Each row was made from one small tree. The marks that hang from a mark follow it in brackets, in the order of their numbers. Every link used is in the known rows. Write each row's tree.
Known rows:
K728[K11[K134 K162 K974]]: [-4  7 13 -1 -5  8  7  0 -3  4 -3  3  0  2  1  0 -5 13 -7 -1 -1 -3 -6 -9
 -7 -5 -1 -2  1 -3]
K653[K129 K712]: [ -3 -13   2   0  20   7  16   1 -11   8  -1 -21   1  12   3  -4   6  -3
   2  -5   1  -6  -1  -4   8   9  12  15   2  12]
K653[K712]: [ -4 -10  -2   3  17   6  14   2 -10   0   2 -18   6  -4  -1  -1   8   3
   3  -6  -1  -8  -3  -3   8   4  10   3   4   6]
K974[K11[K728]]: [  0  -8  -3   1  -3 -14  -5  -4   2   1   1  -2   4  -2  -2  -4   7  -5
   3  10   9   0   1   7   3   0   1  -7  -3  -4]
K697[K393[K11[K162 K728]]]: [ -2   5   7   5   9  -1 -12  -4  10  -3   0   2  -6  -8  -1  -4   5  -5
   2   5   1  11  14   0   2  -4  -1   4   0   3]
K728[K11 K653]: [ -8   1   6  -9   2  -1   4  -4 -15  -1  -8 -13   4   5   5   7  -2   9
   1 -17   4  -7   4  -4  -8   8  12   1   5 -10]
K11[K162 K728 K974]: [  9   7  -3   3 -15  10  -3  -4  12   7   3   6  -2  -8  -3  -5 -12   9
   0   9 -14   0  -6  11  -6  -5 -12  -9 -11   4]
K974[K11]: [ -5  -7   0  -1   8 -11   0   1  -8  -3   0  -7   5   1   0   0  10  -4
   6   7  11  -4   2   2  -1   1   6  -4   0  -4]
K974[K11[K162] K167[K678]]: [  1   3 -13  10  12 -19  -3  -1   2  -2   5   4 -11  -2   0   0  13 -12
   5   1  20   4   0  -7  -5  -4  -2 -20  -3 -11]
K393[K11[K728]]: [ -2  -4  -2  -4   0 -12   0  -4   2   1  -4   4   7  -8  -5   1  -3  -4
   3   0   1   3   5  10  12   9   3   5   2   8]
K974[K11[K134 K728] K167[K678]]: [  3  -6 -15   5  -3 -27  -6  -2  11   3   5   8 -10   1   2   0  12 -15
  -4   0  19  12   1  -8   6  -5  -7 -16  -3 -15]
K393[K11[K134 K162[K706] K974]]: [-1  8  3 -2 -5  1  8  3  0  0 -8 14  0 -2 -7  5 -6 -5 -3  3 -5 -1 -5  0
  7  3 -2  2  3  7]
K393[K11[K134 K162 K728 K974]]: [  1   8  -1  -1 -15  -2   3  -3   9   8  -2  19  -1  -4  -5   2 -10  -4
  -4   5  -7   7   0   4   9  -1  -9   0  -6   5]
K11[K134 K162 K974[K167[K678]]]: [  4  11  -7   6  -4   7   6   4   5   4   6  10 -10   3   3   5  -5   3
  -3   0  -6   5  -6 -11  -7 -12 -12 -10  -7  -5]
K728[K11[K134 K974]]: [-7 -1 13 -9 -6  1  7  1 -7  2 -4 -2  5  2  2  2 -1 12 -7 -9  2 -3 -4 -9
 -5 -2  3  0  6 -5]
K162[K706[K712]]: [  2  -8   4   2   3   4   0   6  -3 -12  -6 -15   7   2  -8  -1  -1   1
  -3  11  -6 -16 -10   3   7   7  11   8  17  12]
K162[K706]: [  1  -9   3   0  13   1   2   6  -5 -11 -10 -16   9   0  -5   2   3   4
   1   7  -2 -13 -11   5   3  10   8   7  14   9]
K134[K11[K974]]: [ -3  -4  13  -8   2   3  -3   4  -9  -2   5  -1   6  -7   0   1   5   1
   4 -11  -3   1   6   7  -3   9   1   3  -1  -1]
K697[K393[K11[K728]]]: [ -4  -1   7   0   8  -5 -12  -2   7  -4  -1  -2  -2  -8   0  -3   8  -6
   2   0   3  11  16   0   5  -2   2   6   3   2]
K697[K393[K11]]: [-7  0  8 -1 16 -3 -8  1 -1 -8 -1 -5 -1 -6  1  0 11 -5  4 -2  5  8 16 -3
  1 -1  5  7  6  2]
K11[K728[K653[K129 K712]] K974]: [  5  -3  -7 -10 -19   5   5  -3   1  12  -1  -5  -3   1   1   0  -7  -1
  -3 -15 -10   1   0   7   1   5  -4  -3  -8  -1]
K393[K11[K728 K974]]: [ -1  -1  -3 -10 -12  -9   1  -2   2   3  -4   9   5 -12  -7   1  -5  -4
   0  -7  -2   4   3  11   7   7  -2  -2   0   6]
K697[K393[K11[K134 K728]]]: [ -4   0   8   1   6  -5 -10  -1   9  -3   0   1  -3  -3   2  -1   7  -6
  -2   3   2  13  15  -4   7  -5  -1   8   3   0]
K717[K777]: [-12 -20 -13  -5  12   0   3   6  -9  -6   1 -15  13   1   3  -1  -7  17
   6   2   2  -5  -6   4  -2 -11   9  19   7   9]
K717[K129 K777]: [-15 -12 -17  -8  16  -7   2  -6 -10  -4   0 -16  10   0   9  -7  -4  17
   3   6   1  -6  -3   4  -3 -12   2  36   9  15]
K162[K706[K712[K653]]]: [  2  -6   0   1   2   8   1   6  -6 -13  -6 -14   4   1  -6  -5  -1   1
  -3  10  -3 -16 -11   6   0   8  12   9  18   5]
K974[K167]: [ -1  -9  -5  -4  10  -4  -5   3  -4  -7   3 -11   6  -2   5   4   9   1
   7 -16   9   0   5  -4  -2   0   6  -4   3   0]
K167[K678]: [ -2  -3 -10   7  25 -10   9   0  -6  -4   2 -14  -2   0   0   2   1   7
   4  11  -1  -3  -5   1  -1   4   2   2   4   0]
K706[K162 K712]: [  5  -3   4   3   2  14  -2   2  -2 -15   6   1  17   6   2  -6  -3  11
   2   9  -6 -11   2  -1   0  -4   7  10   6  14]
K134[K11[K728 K974]]: [  2  -5  10  -7  -8  -1  -9   0   1   3   6   3   4 -10  -2  -3   1   0
   1  -8  -5   5   5  13   1   8  -4   1  -4  -1]
K11[K134 K162[K706] K728]: [ 11   2   1  15  -5   7  -4  -2  19   4  -4   4  -3   6  -3  -3 -10   5
  -8  27 -12  -2 -13   2  10  -4  -9   6  -2   7]
K974[K167[K678]]: [  0  -5 -13   2  18 -12  -1   2  -2  -6   4 -10  -2  -3   3   4   8   0
   5 -11  10   3   0  -6  -2   1   2  -7   4  -3]
K974[K11[K162]]: [-2  1  0  7  9 -5  0 -1 -4 -1  1 -2  1  1 -1 -2  6 -3  7 15  8 -5  0  2
 -4 -3  3 -6 -4 -2]

Which tree is each row?
[ -8  -2   7  -8   7   3  13  -4 -17   8  -9 -16  -2  12   5   2   2   0
  -3 -23   7  -6   2  -9  -1  12  16   7   4  -5]
K728[K11 K653[K129 K712]]
[  5   0  -2   1   1  20  -2   3  -7 -15   6   2  13   4   5 -11  -4  11
   2   7  -2 -11   1   3  -9  -3   8  11   8   4]
K706[K162 K712[K653]]
[ 0  4 13 -1  3  9 -4  2 -5  0  7  4  1 -6 -1 -1  1  2  5 -3 -6  1  3  7
 -6  6 -3  1 -6  1]
K134[K11[K162 K974]]
[  5   8   4   4  -7  16   7   7   3   0  -4   5  -2   5  -3   3  -8   6
  -6  13 -14  -6 -14  -4  -3  -6  -8  -1   0   4]
K11[K134 K162[K706] K974]
[ -2   8   5  -2   0   0   3  -1  -3   1  -2   2  -4  -7  -2  -1   0   9
  -3 -12   7  -1  -5  -7 -12  -2   0 -12   2  -5]
K728[K11[K162 K974[K167[K678]]]]
[-3  1  2  8  5 -4  2  0 -1  1  2  3 -1  8  2  0  4 -4  2 19  6 -2  0 -4
  0 -7 -1 -3 -5 -4]
K974[K11[K134 K162]]
[  3  -3 -19   1  -2 -27  -8  -5   5   1   3   3 -10  -3   1   2  11 -16
   1 -10  20   9   3  -2   0   1  -3 -21  -4 -17]
K974[K11[K728[K653]] K167[K678]]
[ -8  -2   9  -6   3   4  15  -3 -14  10  -8 -12  -3  19   8   4   0   0
  -7 -19   5  -4   2 -15   3   8  13  11   4  -7]
K728[K11[K134] K653[K129 K712]]
[  0   4 -12  11   8 -18  -1   0   5   0   6   9 -12   4   2   2  11 -13
   1   5  18   7  -1 -14  -1  -8  -5 -16  -4 -13]
K974[K11[K134 K162] K167[K678]]
[-7  1 10  0 13 -2 -6  2  1 -6 -1 -2 -2 -1  3  1  9 -5  1  0  3 10 16 -8
  4 -5  3 10  5  1]
K697[K393[K11[K134]]]
[ -2  -4  -1  -1   1  13   2   2 -10  -4   4 -13   1  11   4  -9  -5   3
   2   8  -3 -10   3   4  -6   2  13  16   8   2]
K706[K712[K653[K129]]]
[  3  -7   1   0   3   9   1   6  -6 -10  -7 -14   3   7  -5  -6  -1  -1
  -3  10  -2 -15 -10   5   0  10  13  13  17   7]
K162[K706[K712[K653[K129]]]]
[  6   7   0   2 -10  12   2   8   7  -1  -2   9  -5   3  -1   4  -3   1
  -6  -1  -6  -1 -12  -9  -3  -8  -9  -8   0   1]
K11[K134 K162[K706] K974[K167]]
[ -2   0  -3  -5  -7 -10   2  -4   2   5  -5   8   3   2  -1   6  -6  -7
  -2  -2  -3   5   6   4  14   6   0   7   0   1]
K393[K11[K134 K728[K653]]]
[  2   0  -3   6   0 -10  -6   3   5  -3   0   7  -5   4   0   1  12 -14
   0   1  17   2  -3 -11   1  -6  -1 -13   0  -7]
K974[K11[K134 K162[K706]] K167]
[  6  -1   0   0   3  21  -1   2  -7 -12   5   0  11  12   7 -13  -4   8
   2   8  -1 -11   2   2  -9  -1   9  17   7   7]
K706[K162 K712[K653[K129]]]
[ 11   8 -13   5 -13   1  -5  -3  16   6   6  10 -11 -11  -3  -3  -7   3
  -2  -1  -5   7  -6   5  -6  -6 -15 -18 -11  -2]
K11[K162 K728 K974[K167[K678]]]
[ -2  -5 -14   2  11 -25  -3   1  -2  -4   4  -1  -6  -3   1   1  17 -13
   5  -7  23   5   2  -7  -2  -1   2 -18   1 -12]
K974[K11 K167[K678]]
[  7   5  -7  11  -2  10   1  -8   8   8   1  -4  -5  -1   0  -1  -8   3
   2   6 -10  -2  -2   6   3   1  -4  -3 -10   1]
K11[K162 K728[K653[K712]]]
[  5  -4  -2  -5 -22   2   1   1  10   8   3   5   2   1   2   1  -8   7
  -8   3 -13   5  -4   3   4  -7 -11  -1  -6  -1]
K11[K134 K728 K974]
[ -7   5   7 -13 -13   3   8   0 -13   3  -7  -3   1   7   6   9  -5   8
  -7 -20  -1  -3   1 -10  -8   1   4  -2   2 -14]
K728[K11[K134 K974] K653]
[  4   0  11   7   4   3 -11  -4   6   3   7   3   1  -5  -1  -5   0   0
   4   7  -5   4   4  12   2   7  -4   5  -7   3]
K134[K11[K162 K728]]
[-4  6  3  4  7 -1  7 -1 -1  1 -3  9  2  3 -2  5 -5 -3  2  9 -3  1  2 -1
  8  1  1  8  0  8]
K393[K11[K134 K162]]
[ -6   1   2 -10  -5  -5   9   3  -6   1  -4   9   5  -2  -3   7  -3  -4
  -1  -6  -3   3   3   0   7   3   0   4   2   4]
K393[K11[K134 K974]]
[  0  -1  -8  -5  -5  -2   7   7   0   0   4   2  -3   3   4   7   1   2
  -4 -11  -2   6  -3 -11  -2  -7  -7  -7  -1  -7]
K11[K134 K974[K167[K678]]]
[  1  -3   6  -8 -11   2  -4  -1  -2   5   5   2   1  -9  -1   0   2  -5
   0 -17  -6   5   6  10   2  11  -3  -2  -6  -5]
K134[K11[K728[K653[K712]] K974]]
[-3  9 -1 -4 -6 -1  5  2  1  3 -1 17 -1 -3 -2  6 -3 -7  0 -8  0  6  3 -4
  4 -2 -4 -3 -3  3]
K393[K11[K134 K162 K974[K167]]]
[  9   8  -1   6 -21  12   0  -2  16  11   4  12  -4   2   0  -2 -14   8
  -7  14 -17   4  -7   2   0 -11 -17  -4 -13   1]
K11[K134 K162 K728 K974]
[  8   3   0  14  -4   7  -2  -5  17   8   3   5  -2   7   3  -2 -11   8
  -4  24 -13   3  -4   1   6  -9 -10   6  -9   4]
K11[K134 K162 K728]
[ -5  13   8  -5 -12   9   7  -2  -9   6  -6   2  -4   8   5   7  -9   9
  -6 -12  -4  -4  -1 -10 -11  -2   1  -4  -3 -12]
K728[K11[K134 K162 K974] K653]
[-5  6  9  4 16  1 -8 -1  2 -6 -1 -1 -4 -5  0 -1  8 -5  5  3  3  8 15 -4
  0 -4  3  6  2  3]
K697[K393[K11[K162]]]
[  2   9   3   4  -6  16   8   4   1   4   3   6  -2   6   3   3  -9  10
  -2  10 -14  -1  -6  -5  -6 -11  -9  -1  -8   1]
K11[K134 K162 K974]
[  7  -2  -7   6  -6 -14 -14  -3  12  -1   0   7  -5  -6  -5  -4  10 -15
   1   0  18   3  -3   1   1  -1  -3 -19  -2  -5]
K974[K11[K162[K706] K728] K167]
[  3  -6   7  -8 -11  -3 -12   0   3   2   7   6   2 -11  -1  -2   5  -4
   1 -17   1   9   7   9   0   7  -5  -4  -4  -3]
K134[K11[K728 K974[K167]]]
[ 1  7 -4  1 -2 -4  0 -7  3  4 -5  9  0 -4 -4  3 -8 -6  4  2 -3  2  5 10
  7  7  0  1 -4  5]
K393[K11[K162 K728[K653]]]
[  5   7   2   2  -2  14   4   5   0  -3  -5  -1   0  -4  -7   0  -6   7
   1   7 -11 -10 -13   5  -8   0  -4  -6   1   7]
K11[K162[K706] K974]
[ 10   9  -5  -1 -18  12  -2  -5   7  13   0   4  -8   4   1  -1 -15   4
   0   1 -15   1  -1  10  -8   0 -10  -5 -15   0]
K11[K162 K728[K653[K129]] K974]
[  2  -1  -5   4   4 -11  -8   2   2  -6  -1   3  -3  -3  -3   0  14 -14
   4  -3  19  -1  -2  -4  -3  -1   2 -17   1  -5]
K974[K11[K162[K706]] K167]
[  2  -3   7  -9 -12   0  -8  -1  -2   4   5   3   2  -7   0   1  -1  -2
   1 -13  -6   5   7  12  -1  10  -4   0  -6  -6]
K134[K11[K728[K653] K974]]
